Each row comes from the steps of one path. Every step used is in the known rows, and no mark comes twice. Write the path behind each row, first mark first.
In the rows, 128 means zero.
Known rows
L -> M -> T -> W -> X: [118 115 176 188 111 103 146 108 162 131 161 133 126  95 100 115 120 153
 192 183  93 126 159  51 174 126  91 112]
Y -> W -> T -> J -> N: [164  80 123 135 106 107 163 110 120 128 147 145 163  56 114 129 145 104
 158 134 161 100 211  71 157  97  93 113]
V -> X -> W: [177 129 113 147 128 126 121 119 121 121 127 141 111 117 141 151 113 140
 133 154 135 121 149  90 173 141  96  96]
X -> W -> Y -> U -> T: [181 116 136 193  89 162 118  92 137 152  99 150 178 122 133 140 134 152
 116 153 106 157 111  80 215 118  76  92]
M -> L: [159 109 100 138 121 125 127 110 141 109 128 141 130  80  97 141 105 144
 137 133 101 120 135 101 143 169 125 119]
L -> M: [170 115 147 155 104 116 131 111 127 113 139 134 152 128 137 138 114 114
 150 132  94 105 141 112 150 134  90 114]
J -> T: [168 116 133 144 126 108 120  89 142 133 127 165 124  89 110 153 107 103
 126 149 107 120 147 140 154 127  99 112]
J -> T -> M -> L: [159  98 143 167  84 117 140  66 112 154 142 159 119  66  89 156  88 111
 143 142  91 136 160 110 170 140 122 115]
W -> T -> J: [163  81  93 128 121 127 137 104 138 139 148 150 116  75 124 128 133 132
 144 164 153 109 180 115 158 117  90 112]
X -> W -> T: [186 112 115 147 117 145 143 103 130  87 120 129  99 117 133 140 138 126
 123 172 154 119 146 104 170 121  90  95]
V -> X -> W -> Y: [165 117 112 164 119 135 120  99 125 137 133 144 119 120 155 137 104 161
 141 167 134 122 155  81 193 135  70 116]
W -> Y: [149 104 118 161 131 132 111  97 138 144 122 146 143 111 142 134 110 133
 145 152 110 124 137 129 155 149  81 138]
W -> T -> M -> L: [165  75 107 154  75 143 154  86 101 130 146 134  98  78 102 141 114 122
 145 162 116 136 150  93 177 149 125 122]
U -> Y -> W -> T: [159 116 125 156 114 140 146 103 105 112 121 128 113  82 107 150 154 116
 118 134 108  89 158  94 184 131  90 121]
M -> T -> J -> N: [134  93 126 148 111  96 121  91 157 138 148 151 167  49  90 128 134 120
 153 163 143 116 217 100 145 127  98 105]
L -> M -> T -> J -> N: [136  93 151 160  77  85 133  88 159 130 168 143 184  62 102 114 132 119
 171 163 124 104 216  70 159 113  80 104]
V -> X -> W -> Y -> U -> T: [184 120 114 180  78 153 116  97 130 176 117 171 153 111 136 137 124 169
 115 163 111 161 114  59 232 118  71  93]
T -> W -> Y -> U: [140 107 132 178  93 170 129  97 140 178 124 182 182  93 118 130 106 151
 149 160 112 193 108  99 160 134  98 132]
Y -> U -> T -> W: [162 116 153 179  97 151 127 115 128 186 122 177 183  89  89 143 133 121
 133 140  96 168  90  83 161 123 119  88]
U -> Y: [146 127 122 158 119 138 103 111 135 137 115 141 137  93 114 163 139 124
 121 124  82  99 147 138 151 156  91 115]
M -> T: [144 114 119 156 129 117 117  94 133 101 129 140 116  82  93 132 119 120
 121 176 114 125 153 125 161 150 111 117]
Y -> U -> T: [180 116 121 165  93 144 109 111 131 159 104 163 172 102 109 151 135 124
 112 140  95 149 108 118 180 132 110  98]
T -> J: [155  97 112 140 141 124 122 108 140 153 137 146 147  87 122 139 121 130
 152 130 137 105 178 123 144 135  95 108]
U -> Y -> W: [148 130 140 164 130 133 124 107 105 121 110 128 144  90 106 161 143 115
 128 107  87  91 153 106 170 149  95 119]
T -> W: [140 121 148 156 139 136 130 117 125 148 135 155 144  98 110 143 116 111
 161 144 118 134 124 105 126 145 115 107]
W -> Y -> U -> T -> J -> N: [158  82 125 174  63 136 109  90 161 211 130 184 226  68 120 130 140 138
 142 139 117 146 164  81 187 107  68 100]
J -> T -> W -> Y -> U: [145 110 148 180  87 152 135  72 155 188 133 203 167  79 102 135  92 134
 142 168 108 189 123 100 175 116  94 122]
V -> X -> W -> Y -> U: [173 116 100 162  79 165 118  95 128 151 116 166 145 116 148 138 104 180
 119 162 133 172 132  83 207 130  76 120]
W -> T -> J -> N: [161  78 104 129  91 111 138 110 148 145 154 157 152  58 126 136 139 112
 160 158 165 105 201 102 141 110  91 102]
X -> W -> Y: [162 117 127 169 128 149 121  93 141 111 113 124 141 129 152 141 116 143
 136 157 129 128 142 102 170 139  72 112]
L -> M -> T: [147 112 147 164 101 111 134  87 139  94 149 129 133 101 100 123 118 122
 137 173  97 121 157  98 173 139  95 116]
L -> M -> T -> W: [128 118 174 182 104 114 148  90 135 125 163 142 138  88  88 115 115 120
 159 180 101 137 145  64 153 132 106 105]
V -> X -> W -> T: [187 113  97 139 108 132 142 110 123 109 138 147  80 108 140 138 127 141
 121 181 156 122 153  80 188 120  89 101]
C -> U -> T -> J -> N: [169  92 117 137 121  98 112 126 181 188 135 154 205  82 108 161 149 102
 145 109 144 122 168  68 138 111  56  84]
X -> V: [151 119 127 170 111 149 121 108 118 137 127 141 146 113 136 129 124 144
 141 122 135  95 148 130 131 157  91 112]

Write each row's path
[170  82 124 154  92 141 137  89  87 138 136 137 106 102 135 144 128  90
 136 168 124 129 151 126 171 128 104 123] | W -> T -> M
[128 121 174 191 108 125 140 101 151 184 150 174 129  84 130 123 117 164
 181 143 129 110 165  89 147 124  78 100] | J -> T -> W -> X -> V
[170  92 121 167 106 129 129 104 129 176 128 126 149  93  86 173 119 114
 132 114  99 146 120  57 174 149  91 101] | C -> U -> T -> M -> L
[169  99 158 167 102 121 122  68 107 165 133 160 128  98 120 160  98  83
 139 147 106 129 167 140 167 121 109 115] | J -> T -> M
[177  97 108 156  64 144 160  86  92 131 153 139  73  83 119 143 110 149
 143 179 136 140 158  46 211 138 110 104] | V -> X -> W -> T -> M -> L
[105 122 186 215  86 120 153 103 148 147 170 132 135  98 115  88 128 184
 194 166 114 114 168  46 164 128  71 103] | L -> M -> T -> W -> X -> V
[112 117 150 175 145 108 128 109 156 136 145 148 112  76  92 115 126 149
 176 184 107 138 159  83 163 144 105 117] | M -> T -> W -> X
[139 110 154 194 128 131 120 102 132 187 140 162 156  97 117 131 127 124
 159 162  95 132 105  66 161 133  85 102] | U -> T -> W -> Y
[103 121 159 201 120 130 138 106 144 157 149 146 122  83 101 101 130 185
 180 171 133 119 167  77 155 150  93 107] | M -> T -> W -> X -> V
[154  97 123 134 109 108 116 111 149 154 143 153 186  70 126 143 129 111
 168 124 141 104 197 115 126 123  92 104] | T -> J -> N
[120 103 131 190  93 160 131  81 146 155 132 179 160  71  84 112 110 154
 136 194 109 199 124  87 183 137 108 133] | M -> T -> W -> Y -> U
[114 108 173 204  91 123 145  74 147 136 169 139 148  91 103 104 107 139
 165 194  93 149 141  51 174 125  82 124] | L -> M -> T -> W -> Y
[169  88 141 167 106 135 162  89  58 121 131 132 117  98 120 140 126  76
 143 146 132 120 159  98 185 116 117 126] | Y -> W -> T -> M
[123 107 161 205  58 151 148  70 149 150 154 170 174  85  94 102 106 156
 147 192  92 190 131  59 195 119  89 127] | L -> M -> T -> W -> Y -> U
[167  95 129 156  72 126 112 111 151 193 128 184 221  66 107 145 147 117
 143 119 121 138 167  91 166 108  93  82] | Y -> U -> T -> J -> N
[171 115 122 178  94 175 124  92 142 127  97 147 173 124 142 139 115 163
 120 155 132 174 132 107 195 129  83 119] | X -> W -> Y -> U
[168 101 119 182  87 152 107  97 136 173 111 172 179 100 124 135 128 143
 119 150  88 160 106 106 199 132  82 110] | W -> Y -> U -> T
[158  85 128 197  55 161 122  71 107 197 122 161 169  85  99 138 109 151
 133 143  69 182 112  70 216 144 107 118] | W -> Y -> U -> T -> M -> L
[153  99 115 154 115 132 149  97 120 138 137 134 124  61 104 141 155 128
 133 131 126  80 199  83 189 112  78 111] | U -> Y -> W -> T -> J
[162  84 113 180  87 146 109  89 147 206 124 175 188  85 121 124 132 159
 137 148 106 155 142  87 205 114  73 102] | W -> Y -> U -> T -> J
[139 108 154 174 121 122 133  74 149 173 149 182 137  76 114 131  97 123
 156 171 107 144 138 101 153 119  88 121] | J -> T -> W -> Y
[130 110 143 173 131 140 126 100 134 165 143 159 148 101 126 129 107 132
 168 163 112 147 123  97 142 139  90 125] | T -> W -> Y
[165  86 145 203  66 163 107  73  95 203 111 165 178 109 130 142 122 122
 128 147  84 173 115 107 213 123  89 114] | W -> Y -> U -> T -> M
[168  84 110 142 129 119 161 102 104 124 138 140 124  71 114 123 136 120
 146 146 155 103 190  78 177 106  96 115] | Y -> W -> T -> J
[167 112 101 144 124 139 148 112 141 118 116 128 132  95 101 164 149 116
 100 116 130 121 148  78 176 126  61 123] | C -> U -> Y -> W -> T
[180  94 110 142 122 138 151  94 140 117 136 132 111  96 133 134 141 140
 139 167 175 112 185  92 173 106  83  89] | X -> W -> T -> J
[143  92 128 147  88 117 149 101 128 144 142 151 165  50 104 146 164 111
 147 119 134  80 218  69 175 105  75 111] | U -> Y -> W -> T -> J -> N
